Each row was made from one small tree. The marks that hang from a mark follow it in brackets, in the order of their numbers. Every link used is in the known rows. Write each row's tree.
Known rows:
k_392(k_184(k_104(k_575(k_262(k_555)))) k_257(k_777)): [-39  38 -34  -7   1   8 -19  15   6   7  -3  -4  10 -12  -2  -1  24  -2
   5 -40 -17 -17]
k_392(k_184(k_104(k_575(k_262))) k_257(k_777)): [-42  34 -31 -13   1   6 -12  14   6   7   6   1  11 -10  -3  -3  25  -6
  10 -37 -11 -18]
k_104(k_184): [-23  22   6   6   7  13 -17  27   6  15  30  -9  -3   8 -26 -19  10  -3
 -21 -10  67 -13]
k_555(k_262 k_688 k_788): [-18 -12  -8  30   0  21  71 -11  -5  24 -43   7 -20  17 -19 -18  34  42
  -4  12  -9 -18]
k_392(k_184(k_104(k_575)) k_257(k_777)): [-42  43 -32 -13  -3   9  -5  16  14   9   6  -4  11  -3  -6  -1  26  -1
  13 -36   3 -20]
k_575(k_262(k_555)): [-19   8  -9  24  18  14 -22  21 -18  22 -33  19 -15   3 -19  -6  13  -8
 -29 -10  -1 -15]
k_257(k_392(k_184(k_104(k_575(k_262(k_555(k_788)))))) k_777): [ -2   0 -36  16   2  19  27  12 -17  19   2   9  15  -1 -15   6  22   3
  23 -17 -22 -31]
k_555(k_262(k_575) k_788): [ -8 -30 -21  25   4  36  51  13 -13  24 -17  14 -35  23 -16 -24  21  14
  31   3  15 -19]
k_104(k_184(k_392(k_257)) k_575(k_262)): [-13   7 -27  -4   7   7 -39  17   1  -8  54 -28   5 -21 -12 -19   3  -4
 -34 -15  19  -3]
k_104(k_184 k_575(k_262(k_555(k_788)))): [-11 -15 -10   5   8  16 -49  25  -2  -2  34 -24   2 -28 -11 -28  -3  11
 -25 -14  37   5]
k_184(k_104(k_575(k_262)) k_392(k_257(k_777))): [ 12  26 -54  11  -7   9   6   1 -17   3  13   3   5   3  -4   6  17  -5
 -14  -8 -55 -15]
k_262(k_555(k_688) k_575): [  1  43 -43  40  -4  15 -17  24  11  27 -79  -5 -30  17 -10 -13  18  21
 -13 -18  33 -12]
k_104(k_184(k_392(k_257))): [-21  37 -15   7   0   7  -2  17   7   6  43 -20  -2  11 -24 -12  16  -7
 -33 -10  40 -18]
k_257(k_392(k_184(k_104(k_575(k_262(k_555))))) k_777): [ -5  10 -38  13   7  19  13  14 -17  21   0   6  15   0 -16   9  21  -4
  20 -20 -18 -32]
k_688(k_555(k_262 k_788)): [-41   2 -21  36  19  41  35  10  -7  21  23 -12 -18  16 -15  -9  19  16
  -2   1  23 -39]
k_688(k_555(k_262(k_575) k_788)): [-30   1 -32  38  18  42  27  16  -6  21  15 -11 -26  16  -9 -13  16  13
  10  -3  27 -36]
k_184(k_104(k_575)): [  5   4 -21  12  -2  21 -13  16  -6  17   6   9   1  -6 -12  -4  10  13
  -4  -1   3  -3]
k_257(k_392 k_777): [-13  27 -37  16   1  21  41  23  -6  32 -26  14   6  41 -37  15  27 -11
  21   1  23 -53]
k_392(k_184(k_104) k_257(k_777)): [-45  51 -24  -8  -2   6   7  15   9  14  -2   6   7   8  -8   2  30  -8
  11 -35  -2 -26]
k_777(k_257(k_392(k_184(k_104(k_575))))): [-17  24 -29   5   1   5   5  18   4  21 -23   4  14 -20 -13   8  34   7
   2 -10  53 -28]
k_392(k_184(k_104)): [-18  13  -1   7   7  16  -1  12  -3  20  28  11  -1 -11  -9  -9  17   5
  -4 -24   9  -2]

Write each row's tree:
[ -9  -4  -9  13   2  12  -6   4  -4  10  15   1   2 -32   2 -14  14  23
 -13 -25 -15   9] => k_392(k_184(k_104(k_575(k_262(k_555(k_688 k_788))))))
[ -3 -13 -24  33  -2  22  57  -4  -3  25 -53   9 -31  18 -11 -26  30  38
  15   5  -2 -15] => k_555(k_262(k_575) k_688 k_788)
[-10  15 -31  -7   6   8 -35  17  -2  -7  47 -28   8 -15 -12 -18   5  -7
 -23 -16  20  -7] => k_104(k_184(k_392(k_257(k_777))) k_575(k_262))
[-15  22 -31  11   7   4  -9  17  -4  19 -32   4  13 -30  -8   8  32   6
  -7 -14  37 -25] => k_777(k_257(k_392(k_184(k_104(k_575(k_262(k_555)))))))
[-19  54 -43  12  -7  13  37  12   4  16  -7  -1  -8  43 -25   9  28 -14
 -17  -6   6 -37] => k_184(k_392(k_257(k_777)))
[  8  27 -49  14 -13  11  11   1  -4   5  23  -6   3   0  -9   8  19   6
 -22  -3 -35 -11] => k_184(k_104(k_575) k_392(k_257))
[-17  16 -10  28  14   7 -18  14 -13  23 -50  15 -13   0 -15  -8  17   4
 -38 -10  -8 -13] => k_575(k_262(k_555(k_688)))
[  9  17 -47  14  -6   7   1   0 -15   3  21   2   2  -9  -5   5  17   0
 -27  -5 -55  -8] => k_184(k_104(k_575(k_262)) k_392(k_257))
[-13  28 -35  -7  -4  14 -21  20  14  -4  48 -40   7  -1 -17 -14   8   3
 -19 -13  46 -11] => k_104(k_184(k_392(k_257(k_777))) k_575)
[-18  31 -24  10   2   3  13  17   1  25 -27  12  13 -13 -15  10  36   2
  -1  -9  51 -33] => k_777(k_257(k_392(k_184(k_104))))
[  2  -6 -21   0  10  13 -39  16  -9  -4  63 -26   2 -24 -11 -22  -3  -2
 -32 -11  25   4] => k_104(k_184(k_392) k_575(k_262))
[-28  34 -23   7   4   5  13  21   7  26 -31   8  10  -7 -20  10  37   0
  -1  -9  67 -37] => k_777(k_257(k_392(k_184)))
[-11  15 -33  24  12  21  15   2  -3  31 -62   0 -33  17 -15 -17  28  25
   6  -5  12 -19] => k_555(k_262(k_575) k_688)
[-15 -11  -7  -6  14  13 -55  26  -1   1  43 -19   4 -26 -14 -28  -3   1
 -20 -13  47   3] => k_104(k_184 k_575(k_262))
[ -9   3 -29   7   2  10 -32  15  -1 -11  46 -34   4 -25  -9 -20   3   7
 -38 -15  10   0] => k_104(k_184(k_392(k_257)) k_575(k_262(k_555(k_788))))
[  3  38 -38  23 -10   6  29   0  -9  12  13   8  -3  15 -13  10  26  -3
 -27  -2 -41 -19] => k_184(k_104 k_392(k_257))
[ 31   4 -41  27   0  17  -5  -1 -26   7  26  -1  -2 -11  -2   1   8   7
 -30  -3 -52   3] => k_184(k_104(k_575(k_262(k_555))) k_392)
[-16  -6  -5  29  10  15   0  19 -18  18 -30  22 -14   4 -17 -12  13  -1
 -26  -6  -7 -13] => k_575(k_262(k_555(k_788)))
[ 29  12 -41  20  -7  20  10   1 -16   9  33  -3  -1  -2  -8   2  11  10
 -22   1 -29  -1] => k_184(k_104(k_575) k_392)
[-14   2  -7  34   8   7   3  10 -14  19 -48  20 -13   0 -14 -12  18  11
 -33  -5 -14 -11] => k_575(k_262(k_555(k_688 k_788)))
[-38  30 -30  -4  -4   8  -3  13   6   4  -2  -2  10 -11   0  -4  24   3
   8 -35 -20 -16] => k_392(k_184(k_104(k_575(k_262(k_555(k_788))))) k_257(k_777))
[  4  -1 -25   8  10  16 -47  16  -8  -5  51 -35   1 -25 -10 -21  -3   4
 -40 -14  19   5] => k_104(k_184(k_392) k_575(k_262(k_555)))
[-15  21 -30  -4  -3  13 -26  20  16  -5  55 -40   5  -9 -18 -15   6   6
 -28 -12  48  -7] => k_104(k_184(k_392(k_257)) k_575)
[-12  -9 -24  21   9  13   1  13 -12  19  16   4   8 -24 -18   6  18   6
  -5 -14 -16 -18] => k_257(k_392(k_184(k_104(k_575(k_262(k_555))))))
[-21  24 -31   8   5  20  36  20  -4  28  -1   9  10  23 -29  10  28 -10
  26 -16  22 -44] => k_257(k_392(k_184) k_777)
[ 11 -14 -19  20  -1  18 -13  12 -18  12  -1  15   1 -15  -5  -9   8  15
 -11  -2 -24   2] => k_184(k_104(k_575(k_262(k_555(k_788)))))
[-10  -7 -11   8   6  10 -46  19   1  -2  20 -25   4 -31  -9 -29   1  19
 -32 -13  30   8] => k_104(k_184 k_575(k_262(k_555(k_688 k_788))))
